Each row comes from the steps of one path. Every step used is in the known rows, and no mark comes twice. Write the path behind each row, first mark first.
Known rows:
pumu lipar tonu: [ 3.54 -3.84  2.27  2.71  0.66 -4.23  0.95 -1.70 -1.45 -1.72 -1.78 -2.39
  0.44 -2.08 -1.83  0.26  4.80  5.58 -0.69]
nuso pumu lipar: [-0.03 -2.37  1.47  4.99  0.70 -0.64  0.28 -0.30 -3.45  0.63  1.82  0.91
 -0.36 -2.25 -7.67  3.93  6.33  4.20  2.27]
tonu zovaz pumu lipar mufov tikis: [ 3.49 -1.13  4.48  0.89 -0.12 -1.72  0.81 -1.69 -1.28  2.21 -0.47 -0.58
  3.75 -4.91 -5.40  1.62 -0.55 -0.25 -2.18]
mufov zovaz pumu lipar: [ 5.35 -4.79  4.71  1.76  2.11 -3.38  1.21 -2.28  1.92  1.38 -0.35  0.40
  3.57 -1.75 -4.71  3.02  2.81 -1.64 -1.78]
zovaz tonu lipar: [ 0.20 -5.03  3.95  3.80  2.38 -2.39  0.79 -2.56  0.14  0.08  0.34 -1.64
  0.93  1.77 -4.59  1.49  2.64  1.96 -0.23]
tikis pumu lipar tonu zovaz: [ 3.63 -4.13 -1.22  1.87 -1.05 -1.15  0.59 -2.30 -0.76 -2.30 -0.04 -2.23
  2.11 -0.93 -5.22  4.19  1.87  3.58 -0.20]
tikis pumu: [ 0.88 -3.03 -1.68  1.37 -0.43  0.01  0.85 -1.03 -1.40 -0.83  1.07 -1.41
  2.28  0.12 -6.06  5.21  2.79  0.76  2.17]
tonu zovaz: [ 2.16 -1.59  0.98 -0.34  1.38  0.47 -0.69 -1.80  0.09  0.51  1.09  0.87
  2.19 -3.10 -2.79  1.59  1.27  0.39 -1.26]
zovaz tonu lipar pumu: [ 1.68 -3.52  3.46  4.50  2.23 -2.30  1.03 -2.58  0.21  1.14 -0.15 -0.52
  1.39  0.40 -5.22  1.02  1.36  2.62 -0.49]
zovaz pumu lipar: [ 2.26 -2.23  5.67  4.01 -0.15 -3.06  1.95  0.34 -2.01  3.40 -0.51 -2.19
  2.01 -2.99 -5.30  2.82  3.50 -0.21 -0.10]
zovaz tonu: [-0.70 -3.37  3.76  3.29  1.76 -4.03  0.23 -3.28  0.80 -0.61 -1.13 -2.80
  0.13  0.44 -3.51  1.64  2.91  3.64  1.71]
nuso pumu lipar tonu zovaz: [ 1.01 -2.73  1.93  3.98  1.00 -0.79 -0.29 -1.48 -2.33  0.49  1.50  0.01
 -0.63 -1.80 -5.32  2.76  5.97  4.12 -0.10]
zovaz pumu lipar mufov: [ 3.45 -1.13  4.90  2.93 -1.50 -4.56  1.88 -1.22 -2.37  3.97 -1.52 -3.00
  2.68 -3.50 -5.57  1.77  2.93  0.43  0.69]
tonu lipar: [ 1.81 -4.57  1.58  2.18  2.37  0.67  1.31  0.57 -2.46  1.46  2.46  0.89
  2.52  0.43 -4.57  1.45  4.14 -1.30 -1.29]
mufov zovaz: [ 4.14 -4.68  1.78 -0.17  3.31 -2.11  0.31 -2.81  2.28 -0.66  0.26  1.44
  2.90 -0.63 -3.08  2.31  3.48 -0.68 -0.68]
zovaz pumu lipar mufov tikis: [ 2.70 -1.37  6.01  2.97 -0.95 -4.58  2.45 -0.58 -3.29  3.31 -1.81 -2.79
  3.12 -3.83 -6.38  1.72  2.34  0.24  0.17]
nuso mufov: [ 1.94 -0.21  1.07  0.42  1.80 -6.43 -0.39  0.37 -0.96  0.43 -0.53 -1.97
 -3.34 -2.54 -4.14  1.00  6.73  0.84  2.83]
lipar mufov zovaz: [ 5.34 -1.61 -0.13 -1.88  0.03 -4.93  0.32 -5.10  0.35  0.77 -1.79 -0.80
  3.79 -1.96 -3.62  0.06  2.56  1.14  1.41]

Write each row's path:
[ 4.59 -3.99 -1.57  1.92 -1.91 -3.54  0.93 -4.53 -0.17 -2.49 -1.29 -2.16
  3.27 -1.04 -8.08  4.50  0.79  4.49  2.25] | tikis pumu lipar mufov zovaz tonu
[ 2.47 -3.56  0.98  0.68  0.53 -0.87  2.24 -0.84 -4.15  0.75  0.87 -0.26
  4.46 -0.17 -7.25  1.14  1.75 -0.88 -0.68] | tonu lipar mufov tikis pumu
[ 3.73 -2.64 -2.53  1.76 -2.63 -2.50  1.20 -2.70 -2.30 -1.69 -0.70 -2.14
  3.05 -1.91 -7.80  4.36  1.69  4.21  2.85] | tikis pumu lipar mufov
[ 1.45 -0.70  0.64 -0.74 -1.01 -3.91  1.92 -2.47 -4.00 -0.35 -1.93 -2.19
  4.04 -2.28 -6.63  1.21  1.07  1.77  2.29] | lipar mufov tikis pumu
[ 5.45 -1.38  1.99 -1.16 -0.35 -5.19  0.79 -4.64  0.36  2.95 -1.76 -1.66
  4.11 -1.98 -3.96  0.48  2.34 -0.98  0.71] | lipar mufov zovaz pumu
[ 3.48 -1.88  2.04  1.77 -0.94 -5.15  1.87 -2.07 -3.92 -1.63 -2.78 -1.28
  2.84 -4.66 -6.54  0.32  2.01  5.77  1.75] | pumu lipar mufov tikis
[ 5.68 -2.39  3.77  0.54  2.46 -8.30  0.01 -1.44  1.82  0.96 -1.41 -2.32
 -2.09 -2.08 -3.79  1.25  6.05 -0.98 -0.31] | nuso mufov zovaz pumu lipar tonu
[ 3.02 -4.31 -1.12  2.41 -1.01 -1.88  1.07 -1.90 -1.39 -2.35 -0.41 -2.68
  1.78 -0.35 -5.30  4.20  2.94  3.90  0.63] | tikis pumu lipar tonu
[ 6.34 -2.76  0.41  1.08 -0.85 -5.36  0.84 -4.07 -0.88 -1.34 -2.31 -0.60
  3.07 -3.94 -5.54  0.64  2.37  5.18  1.34] | pumu lipar mufov zovaz
[-0.32 -3.82  2.74  2.44  1.17 -1.42  2.79  0.78 -4.15 -3.43 -0.52 -0.43
  3.42 -2.17 -8.44  4.16  1.02  2.26  0.52] | mufov tikis pumu lipar
[ 3.41 -1.69  3.91  1.65  0.27 -0.59  0.22 -1.18 -0.13  2.47  0.51 -0.23
  2.79 -4.30 -4.45  2.35  0.59 -0.45 -2.22] | tonu zovaz pumu lipar
[ 3.84 -2.43  0.93  3.12  2.21  0.98  1.74  0.54 -2.28  2.91  1.71  2.53
  3.20 -1.48 -5.50  0.84  2.29 -0.34 -1.72] | tonu lipar pumu
[ 6.01 -3.26  1.18  1.74 -0.79 -6.26  0.77 -5.05 -0.11 -1.73 -2.87 -1.35
  2.69 -3.31 -5.70  0.65  1.85  6.04  1.54] | pumu lipar mufov zovaz tonu
[ 5.41 -2.14  3.29  0.84  2.23 -7.69  0.09 -0.98  1.41  1.03 -1.01 -1.31
 -1.69 -2.83 -5.31  2.02  5.56 -1.21  0.68] | nuso mufov zovaz pumu lipar
[ 3.95 -6.73  3.40  1.64  3.78 -2.87  0.42 -4.23  3.38 -1.02  0.24  0.72
  2.77  1.55 -4.19  2.17  2.19 -0.12 -1.76] | mufov zovaz tonu lipar
[ 0.83 -4.43  3.16  2.82  0.89 -3.43  1.46 -3.59 -0.98 -0.48 -0.59 -2.58
  2.46  1.49 -6.75  1.65  0.80  2.10  0.20] | zovaz tonu lipar mufov tikis pumu
[ 2.57 -3.72 -1.66  2.84 -1.27 -1.02  1.21 -1.28 -1.88 -2.21  0.18 -1.32
  2.37 -1.44 -7.58  5.29  2.22  3.65  2.25] | tikis pumu lipar
[ 5.05 -3.52 -2.45  1.28 -2.00 -2.68  1.05 -3.57 -1.01 -2.08 -0.79 -1.47
  3.65 -1.66 -7.88  4.44  1.29  3.59  2.18] | tikis pumu lipar mufov zovaz
[ 4.47 -3.58  2.03  1.95  0.58 -3.24  0.26 -2.38 -0.63 -1.70 -1.39 -1.70
  0.93 -2.96 -1.66  0.17  3.19  5.26 -2.05] | pumu lipar tonu zovaz
